Each row comes from the steps of one path. Every step used is in the known rows, and no mark comes twice. Write the path behind each row, first mark first.
Known rows
mavi -> zipad -> mifis -> nupupim: [-1.16  2.13 -0.79  2.97  2.51  0.57  1.22 -0.26  3.10 -0.07  0.94  0.79
  3.15 -0.60 -0.08  0.50  2.02  3.05  2.15 -0.95 -0.21  2.30  0.41  2.20
  1.07 -2.81 -0.19 -0.01 -1.45]
mavi -> gezo: [ 1.32  3.17  0.39  1.77  2.11 -0.02  0.67  1.08  2.41  0.90 -0.09  1.56
 -0.63 -1.89  0.97  1.44  1.37  0.37 -0.27 -0.90 -1.13  1.13 -0.84  1.70
 -1.13  0.73 -0.96 -0.26 -0.84]
mifis -> gezo -> mavi -> nupupim -> lupot: [ 2.43  4.00 -2.41  2.56  3.19 -1.05  0.07 -0.24  2.85 -2.15 -1.04  4.44
  1.12 -0.38  0.50  2.07 -1.44  0.82 -0.76 -1.97 -0.60  4.79 -3.26  1.45
  1.13  0.67 -1.11 -1.50  0.06]
mavi -> gezo -> mifis -> ribam: [ 1.45  3.59  0.64  5.25  4.61 -0.49  0.38  1.28  3.50  0.76 -0.04  2.15
  0.05 -0.41  0.26  1.61  0.85  1.72  0.47 -3.43 -0.74  4.81 -3.49  2.22
  0.61 -2.49 -1.85 -0.40 -0.73]
gezo -> mifis -> nupupim -> lupot -> burefu: [-1.19  2.98  0.59  2.90  7.14  1.41 -1.67 -3.04  3.87 -0.15 -1.17  0.33
  2.11  1.51  1.61  2.81 -0.55  1.12 -2.18 -0.71  0.80  4.30  1.14 -1.56
  0.28 -1.55 -3.01 -1.83  2.19]
burefu -> lupot -> nupupim -> mifis -> gezo: [ 2.37  1.74  1.09  0.56  2.03  0.79 -0.13 -1.99  3.57 -0.87 -1.87  1.65
  0.43  2.63  1.12  2.17 -1.19 -0.88  0.27 -0.41  0.46  2.24 -0.03  0.67
 -1.75  1.43 -2.54 -0.20  1.60]
zipad -> mavi -> gezo -> mifis -> ribam: [-0.51  2.56  0.46  6.64  4.52 -1.62  2.10  1.43  3.51 -0.17  0.81  2.50
  1.26 -1.72 -0.18  0.84  0.75  0.39  0.26 -3.42  0.25  4.76 -5.98  2.79
  0.86 -1.69 -0.70 -0.62 -2.78]
mopiz -> burefu -> lupot -> nupupim -> mavi -> gezo: [ 1.90  0.51  1.49 -0.51  2.51  0.17 -1.01 -0.61  1.80 -1.74 -3.67  2.89
 -2.85  0.78  1.28  2.23 -0.53 -1.19 -0.68 -0.97  0.27  2.13  1.30  1.27
 -4.33  2.97 -2.14 -0.08 -0.60]
zipad -> mifis -> nupupim: [-0.90  2.14  0.32  3.74  3.60  2.04  1.76 -0.15  2.61  0.31  0.69 -0.09
  2.71 -0.24  0.97  1.66  1.37  1.97  1.05 -1.67 -0.60  1.30  0.10  1.32
  1.82 -2.40 -1.43 -0.24 -1.19]
mopiz -> burefu -> lupot -> nupupim -> mavi: [ 1.04 -1.60  1.97 -2.09  2.14  0.16 -1.58 -1.40  0.82 -2.34 -3.76  1.57
 -1.88  1.80  1.72  3.01 -0.28 -2.02 -0.96 -0.93  0.12  1.30  1.57  0.82
 -3.49  3.06 -2.55 -0.85  0.09]
burefu -> lupot -> nupupim -> mavi -> zipad: [-1.02 -0.04 -0.44 -1.64  1.33 -2.09 -0.36 -0.70  2.07 -2.08 -2.00  1.77
  0.22  1.59 -0.35  1.83  1.27 -0.12  0.18 -0.10 -0.66  3.28  1.09  1.02
 -3.57  1.81  0.15  0.45  0.70]
ribam -> mifis -> nupupim: [ 1.30  2.86 -1.16  3.13  4.97  1.12  0.69 -0.42  1.71  2.17 -0.28  0.86
  2.04  1.07  1.17  3.04 -1.31  2.29 -0.90 -1.71 -1.03  3.48  1.72  0.10
  0.41 -0.93 -1.87  0.68 -0.63]
zipad -> mavi -> nupupim -> laku: [-1.75  0.21 -0.16  2.95  1.37 -1.29  1.28 -0.03  1.60 -2.60  2.36  0.38
  0.72 -0.87  0.69  2.94  3.64 -1.08  0.42 -0.83 -1.94  2.06 -2.56  1.78
 -0.34  1.08  0.28 -0.66 -1.22]
gezo -> mifis -> zipad: [ 2.35  1.95 -1.34  0.91  3.20 -1.06  0.02  0.99  4.20  0.84 -0.27  1.63
  3.50 -0.21 -0.17  1.34  3.40  1.79  1.09 -2.17  0.02  1.29 -2.45  0.50
  0.01 -0.27 -1.43  0.62  0.50]
lupot -> burefu: [-1.00  1.21  1.96 -0.25  2.73  0.03 -0.86 -1.24  1.64  1.02 -0.13 -0.04
  0.73 -0.51  1.71  1.10  0.49 -0.42 -1.18  0.39 -0.38  1.49  0.71 -1.16
 -1.08  1.09 -1.89 -2.29  0.64]
lupot -> nupupim -> mavi -> gezo: [-1.08  3.05 -0.68  2.15  4.06 -1.35  0.69  0.56  3.60  0.33 -1.52  1.32
 -1.15  0.93 -0.07  2.10  0.70  0.32 -1.23  0.12 -0.58  3.01  0.11  1.49
 -3.25  0.89  0.32  0.53 -0.01]
mopiz -> burefu -> lupot -> nupupim -> mavi -> zipad -> mifis -> ribam: [-0.83 -1.25  1.42  1.32  2.39 -0.35 -1.56 -1.02  2.49 -2.02 -3.30  2.29
 -0.16  1.64 -0.13  0.87 -0.38 -0.03  1.66 -1.31  1.08  4.56 -0.46  2.54
 -2.12 -1.31 -1.54 -1.27 -0.87]
ribam -> mavi -> gezo -> mifis: [ 2.69  3.41 -0.45  3.94  3.38 -1.22  1.43  1.33  4.17  2.24 -0.14  3.94
  0.50 -1.52  0.56  1.43  0.71  0.60 -0.05 -2.31 -0.37  3.38 -1.60  1.23
 -1.28 -0.25 -0.51  1.59 -0.64]
laku -> nupupim -> mifis -> zipad: [ 0.01  2.50 -0.67  1.17  2.93 -0.24  0.46 -1.55  4.14 -0.48  0.65  0.46
  3.47  0.65 -1.81  1.64  3.11  2.54  0.17  3.12 -1.04  0.17 -0.51  2.03
  0.24 -1.33 -1.49 -0.81  3.39]
mifis -> zipad -> mavi: [-1.01  0.81 -1.90  1.39  2.33 -1.30  1.52  1.19  2.97  0.47 -0.29  1.51
  3.79 -1.91 -0.21 -0.11  2.67  0.13 -0.21 -0.88  0.80  0.30 -3.08  0.86
 -0.54  1.43  0.03 -1.10 -1.67]
burefu -> lupot -> nupupim -> mifis -> zipad: [ 2.12  0.94  0.28 -0.81  2.39  0.72 -0.92 -1.91  4.99  0.15 -3.20  1.28
  1.99  2.94  0.43  2.99  0.94  0.15  1.37  0.59  0.63  1.99 -0.50 -0.06
 -2.43  2.04 -1.93  0.07  2.15]
mopiz -> burefu: [ 2.23 -0.28  2.37 -1.17  1.79  0.48 -1.23 -0.56  0.71 -0.39 -1.54  1.12
 -0.93 -1.17  2.49  2.31  0.79 -1.34 -0.74 -0.68 -0.72 -0.55  0.71  1.37
 -0.94  1.81 -2.46 -1.79 -0.95]
gezo -> mifis: [ 1.78  1.26  1.40  0.93  2.74 -1.07  0.61  0.32  2.68 -0.48  0.70  0.65
  1.57 -0.51  1.00  2.75  2.58  0.16  0.43 -2.17 -1.49  1.11 -2.35  1.17
  0.74 -0.22 -1.86  0.27 -0.23]
mopiz -> burefu -> lupot -> nupupim: [ 2.96 -1.97  3.91 -2.69  1.28  2.10 -2.12 -1.74  0.99 -2.05 -3.15  1.24
 -2.45  1.91  2.94  3.16 -0.74 -1.55  0.43 -2.34 -0.26  0.99  1.66 -0.33
 -2.10  4.18 -2.57 -1.03 -0.98]
mopiz -> burefu -> lupot -> nupupim -> mavi -> gezo -> mifis: [ 3.33  1.05  1.86  0.49  3.58 -0.71 -0.61 -0.85  3.09 -2.45 -2.82  3.27
 -2.26  1.54  0.91  2.82  0.35 -0.72  0.13 -2.18  0.38  2.85 -0.34  1.58
 -3.41  1.50 -2.67  1.11 -0.59]
burefu -> lupot: [ 1.66 -0.12  1.71 -1.29  0.54  0.59  0.10 -0.20  0.55 -1.00 -0.85  1.08
  0.24 -0.85  1.84  2.05  1.24 -0.66 -0.05 -2.25 -1.71  0.67 -0.20  0.34
 -0.62  1.78 -2.57 -0.59  0.51]
ribam -> mavi -> nupupim -> mifis: [ 2.70  1.69 -0.89  2.57  2.76 -1.89  0.04 -0.50  2.80  1.07 -1.19  3.04
  1.83 -0.45  1.36  3.51 -0.03 -0.28 -0.50  0.79 -1.42  2.88 -0.52  1.59
 -1.76 -0.02 -0.68  0.87  0.60]

Which path is each row?
[-0.11  1.23 -3.27  2.21  3.66 -1.89 -0.59 -0.23  3.55 -1.25 -1.47  2.08
  4.01 -1.98  0.04  1.09  1.31  0.21 -0.88 -0.79  0.20  2.26 -3.27  0.74
 -0.69  1.02 -0.12 -1.17 -0.61]  mifis -> zipad -> mavi -> nupupim -> lupot
[ 0.70  1.86 -0.04  2.02  1.34 -0.78  1.26  0.13  2.31 -2.34  1.39  2.42
 -0.43  0.99  0.84  5.01  3.06  0.63  1.47 -1.15 -2.54  4.03 -2.89  1.62
  0.59  1.40 -0.16 -0.68 -0.09]  gezo -> mavi -> nupupim -> laku
[ 0.35  4.46 -0.01  2.97  2.82 -0.32  3.16 -1.49  3.50 -2.12  1.87  2.83
  1.65  0.93 -1.41  1.71  0.12  1.83 -0.17  1.57 -0.84  2.37 -2.86  3.12
  2.39 -1.24 -1.80 -1.58  1.72]  laku -> nupupim -> mifis -> gezo -> mavi
[ 4.57  1.52  2.28 -0.43  2.25  1.04  0.14 -2.47  3.51 -2.20 -3.48  4.52
 -1.19  3.15  1.80  3.17 -2.72 -1.38  0.99 -0.43  1.96  3.31 -1.83  1.75
 -1.02  3.11 -3.13 -1.22 -0.08]  mopiz -> burefu -> lupot -> nupupim -> mifis -> gezo -> mavi
[-1.88  2.64 -0.02  4.16  4.75  2.66  0.30 -1.46  4.01  0.19 -1.10 -0.52
  3.02 -0.04  1.29  2.42  0.22  0.86 -0.37 -0.65 -0.47  2.20  0.11  0.97
  1.64 -2.88 -2.30 -1.60  0.85]  zipad -> mifis -> nupupim -> lupot
[ 1.24  1.80  0.15  3.80  3.90 -1.10 -0.96 -0.63  2.15 -0.52 -1.08  1.26
  1.30  0.45  0.87  3.43  0.09  1.00  0.07 -0.18 -1.57  4.40 -2.40  2.75
  0.02 -2.10 -2.02 -1.17  0.74]  mavi -> nupupim -> mifis -> ribam
[-0.74  3.29 -2.89  3.66  6.17 -0.85  1.35  0.29  1.54  1.82 -1.11  1.24
  2.85  1.11  0.09  2.81 -1.02  1.84 -2.22 -0.42 -0.74  3.80  1.73  1.06
 -1.17 -2.02 -1.54  0.88  0.29]  ribam -> mifis -> nupupim -> mavi
[ 5.06  4.33 -2.78  3.24  3.42 -2.01  1.97  1.27  2.27  0.22  0.35  5.13
  1.85  0.05  0.02  1.99 -2.19  2.31  0.97 -3.07 -1.10  5.78 -3.39  1.31
  1.40  0.20 -1.03  1.04 -1.88]  ribam -> mifis -> gezo -> mavi -> nupupim
[-0.75 -0.17  0.73 -0.91  2.27 -0.54 -0.03 -0.67  1.56 -1.71 -2.23  0.85
 -0.30  1.87  0.59  2.68  0.59 -0.95 -1.01 -1.12 -1.05  2.29  0.53  0.45
 -2.78  2.15 -1.24  0.00  0.92]  burefu -> lupot -> nupupim -> mavi
[-1.03  1.58 -0.09  3.66  4.36 -1.40 -1.17 -1.42  4.61  2.74 -3.10  3.06
  0.92  2.91  0.06  2.73 -1.72  0.64  0.13  1.37  0.93  7.02 -0.12  1.57
 -2.62 -0.95  1.08 -0.62  0.62]  lupot -> nupupim -> mifis -> ribam -> mavi -> zipad
[ 0.71  1.41 -0.10  4.91  4.45 -0.88 -0.09  0.93  2.56  2.34 -1.16  2.95
  1.45  0.41  0.57  2.00 -0.24  0.64 -0.45 -3.64 -0.25  5.10 -2.30  0.82
  0.19 -1.78 -1.19 -0.28 -0.27]  gezo -> mifis -> ribam -> mavi
[ 1.28 -0.58  2.48 -1.51  1.26  1.41 -0.57 -1.07  1.59 -1.27 -1.70  0.32
 -0.69  2.05  1.90  3.02  0.08 -0.51  0.52 -2.38 -1.29  2.18  0.29 -0.63
 -1.38  2.97 -1.40 -0.10  0.00]  burefu -> lupot -> nupupim
[ 1.71  4.45 -0.66  4.46  4.87  0.77  1.34  0.52  3.41  0.14  0.64  2.22
  0.76  0.10  0.72  2.13  1.22  3.35  0.33 -2.89 -0.35  3.33 -0.37  1.21
  0.22 -1.67 -1.03  1.30 -1.03]  mavi -> gezo -> mifis -> nupupim
[-3.46  2.88 -0.10  2.93  4.90  1.15 -1.27 -2.86  4.72  0.31 -0.75  0.40
  3.46  0.10  0.57  0.42 -0.06  1.66  0.03  1.50  1.23  4.14  1.75 -0.39
  0.09 -3.14 -1.53 -2.71  1.22]  mavi -> zipad -> mifis -> nupupim -> lupot -> burefu
[ 0.78  5.06 -0.79  5.01  6.37  1.24 -0.02 -0.71  4.82 -0.20 -0.91  1.93
  1.06  0.25  0.88  3.13  0.14  1.89 -1.26 -1.84 -0.27  4.21 -0.44  1.06
  0.24 -2.09 -1.97  0.02  0.66]  mavi -> gezo -> mifis -> nupupim -> lupot
[ 0.33  2.91 -1.17  5.63  3.75 -0.06 -0.10  1.55  2.49  3.52 -1.70  4.09
 -0.53 -1.22  0.66  0.55 -1.59  1.10 -1.07 -2.29  0.00  5.33 -0.67  1.28
 -1.64 -0.91 -0.06 -0.86 -0.75]  mifis -> ribam -> mavi -> gezo
[-0.80  1.57 -1.88  1.47  1.08 -1.71  1.07 -0.23  3.71 -1.67 -0.87  2.45
  2.16  0.88 -1.52 -1.36  0.53  0.54  1.89 -1.17  1.03  3.12 -0.46  1.82
 -2.06 -1.07 -0.37  0.58 -0.07]  burefu -> lupot -> nupupim -> mavi -> zipad -> mifis -> gezo
[ 3.23  3.25 -1.38  2.45  2.43 -1.66 -0.02 -0.44  2.66 -0.90  0.13  2.36
  1.90 -0.36  0.55  1.54  0.09  0.67  0.05  0.28 -0.85  2.00 -1.29  2.52
 -0.62 -0.95 -1.73 -0.06  0.70]  mavi -> nupupim -> mifis -> gezo
[ 2.79  2.90  0.97  0.73  2.27  0.42  1.72 -1.93  4.42 -1.70 -2.16  3.71
  0.49  3.44  0.70  2.95 -1.99 -0.45  1.14 -0.74  0.99  4.22 -2.96  1.22
 -0.34  2.05 -2.10 -0.54  0.57]  burefu -> lupot -> nupupim -> mifis -> gezo -> mavi
[ 2.95  4.49 -2.66  4.14  2.93 -1.09  1.84  0.60  3.09 -0.09  1.42  4.16
  1.19  1.77 -0.36  3.26 -0.34  1.54  1.51 -2.05 -1.30  6.34 -2.81  1.30
  0.80  0.01 -1.02  0.49 -0.16]  ribam -> mifis -> gezo -> mavi -> nupupim -> laku
[-1.02  3.68 -0.44  3.19  7.39  1.59 -1.80 -2.93  3.21  2.68 -2.21  0.41
  2.49  1.90  1.75  2.86 -3.60  1.01 -3.01  0.64  0.40  5.29  2.80 -2.43
 -0.56 -1.10 -3.26 -2.00  1.90]  ribam -> mifis -> nupupim -> lupot -> burefu
[-2.63  1.31 -0.50  1.37  2.73 -2.42  1.06 -0.06  4.73 -0.42 -0.45  0.16
  1.82  0.78 -1.03  0.98  2.31  0.44  1.33  1.10 -0.43  2.71 -1.01  2.54
 -1.64 -1.48  0.90  0.53 -0.44]  lupot -> nupupim -> mavi -> zipad -> mifis
[-1.70  1.47 -1.81 -0.07  2.29 -3.40  0.48  0.90  1.97 -0.58 -0.41  1.61
  1.69 -1.40 -0.50  0.83  2.73  0.12 -1.09  1.41 -1.11  1.72  0.10  2.78
 -2.59 -0.43  0.31 -0.50  0.50]  nupupim -> mavi -> zipad
[-1.02  2.17 -2.22  4.39  2.69  0.15  1.38  0.21  3.35  1.99  0.07  2.90
  3.44 -0.67  0.28  0.01  0.58  2.78  1.34 -1.10  0.48  3.70  1.36  1.25
 -0.08 -2.59  1.02  0.95 -1.44]  ribam -> mavi -> zipad -> mifis -> nupupim
[-2.33  3.84 -0.55  7.06  4.52  0.51  2.87  0.02  4.15 -1.16  2.64  1.61
  1.13  0.56  0.07  2.65  3.33  1.20  0.55 -2.17  0.20  3.76 -2.10  2.07
  0.08 -1.44 -0.28  0.24 -1.32]  zipad -> mavi -> gezo -> mifis -> nupupim -> laku
[-3.08  1.33 -0.22  1.22  2.73 -1.34  1.85 -0.46  0.63 -2.26  1.59  0.12
  1.15 -0.42 -1.49  1.46  2.80  0.95 -1.94  1.61 -2.76  0.57  0.47  2.31
 -0.12 -1.22 -0.91 -0.95  2.06]  laku -> nupupim -> mavi
[-0.49  3.95 -1.30  5.90  5.53 -2.29  0.86  1.82  3.36  0.42 -0.78  2.76
  0.56 -0.67 -1.13  1.33  1.24  1.25 -0.93 -2.14 -0.50  5.07 -3.26  3.31
 -1.16 -3.25 -1.61 -0.20  0.30]  nupupim -> mavi -> gezo -> mifis -> ribam
[-2.36  2.26 -2.23  2.37  4.72 -0.32  1.11  0.20  0.57 -0.09 -0.93  1.06
  1.83  0.54  0.30  2.11  1.17  1.53 -2.49 -0.36 -0.58  2.01  1.80  1.60
 -1.41 -1.26 -0.76 -0.41  0.58]  mifis -> nupupim -> mavi
[-1.22  4.20 -0.87  6.50  6.52 -0.02  1.70 -0.69  4.79 -1.21 -0.17  1.97
  2.31 -0.98  0.67  2.12 -0.04  0.66 -1.54 -2.01  0.57  4.09 -2.80  1.74
  0.56 -1.61 -1.03 -0.14 -1.46]  zipad -> mavi -> gezo -> mifis -> nupupim -> lupot
[ 0.51  1.42 -1.33  6.25  3.68 -1.13 -0.90  0.43  2.86  0.43  0.38  3.00
  0.53  1.83  0.58  3.81  1.67  1.26  0.82 -3.59 -1.55  7.07 -1.66  1.00
 -0.53 -2.13 -0.48  0.23  0.87]  gezo -> mifis -> ribam -> mavi -> nupupim -> laku
[-2.13  0.91  0.48  2.04  4.31 -1.75 -1.19 -2.35  2.32 -1.92 -0.41  0.76
  2.02 -1.65  1.61  1.42 -0.58 -1.73 -2.26  0.32 -0.06  3.26 -2.01 -0.90
 -0.69  1.26 -1.30 -2.94 -0.46]  zipad -> mavi -> nupupim -> lupot -> burefu
[-0.38  5.23  0.05  4.49  7.39  1.11 -1.34 -2.35  5.02  0.44 -1.07  1.75
  0.94  0.86  1.30  2.12 -0.91  1.80 -1.76 -0.61  1.17  5.41  0.86 -1.05
 -0.51 -1.95 -2.52 -1.46  1.40]  mavi -> gezo -> mifis -> nupupim -> lupot -> burefu
[ 3.25  4.01 -1.98  2.62  3.53 -1.02  0.64  1.64  5.42  1.34 -0.27  2.93
  2.30 -0.96 -0.79  0.61  3.17  2.64  1.51 -2.02  0.40  2.03 -2.81  1.27
 -0.83 -0.49 -0.90  1.31 -0.17]  mavi -> gezo -> mifis -> zipad
[-2.74  2.57 -3.21  1.94  3.76 -1.90  0.71  0.20  1.22 -0.69 -0.70  2.13
  2.16  0.15 -0.53  1.20  1.56  2.55 -1.49  0.63 -0.17  3.00  2.38  2.25
 -2.11 -1.53  0.53 -0.15  0.15]  mifis -> nupupim -> mavi -> zipad
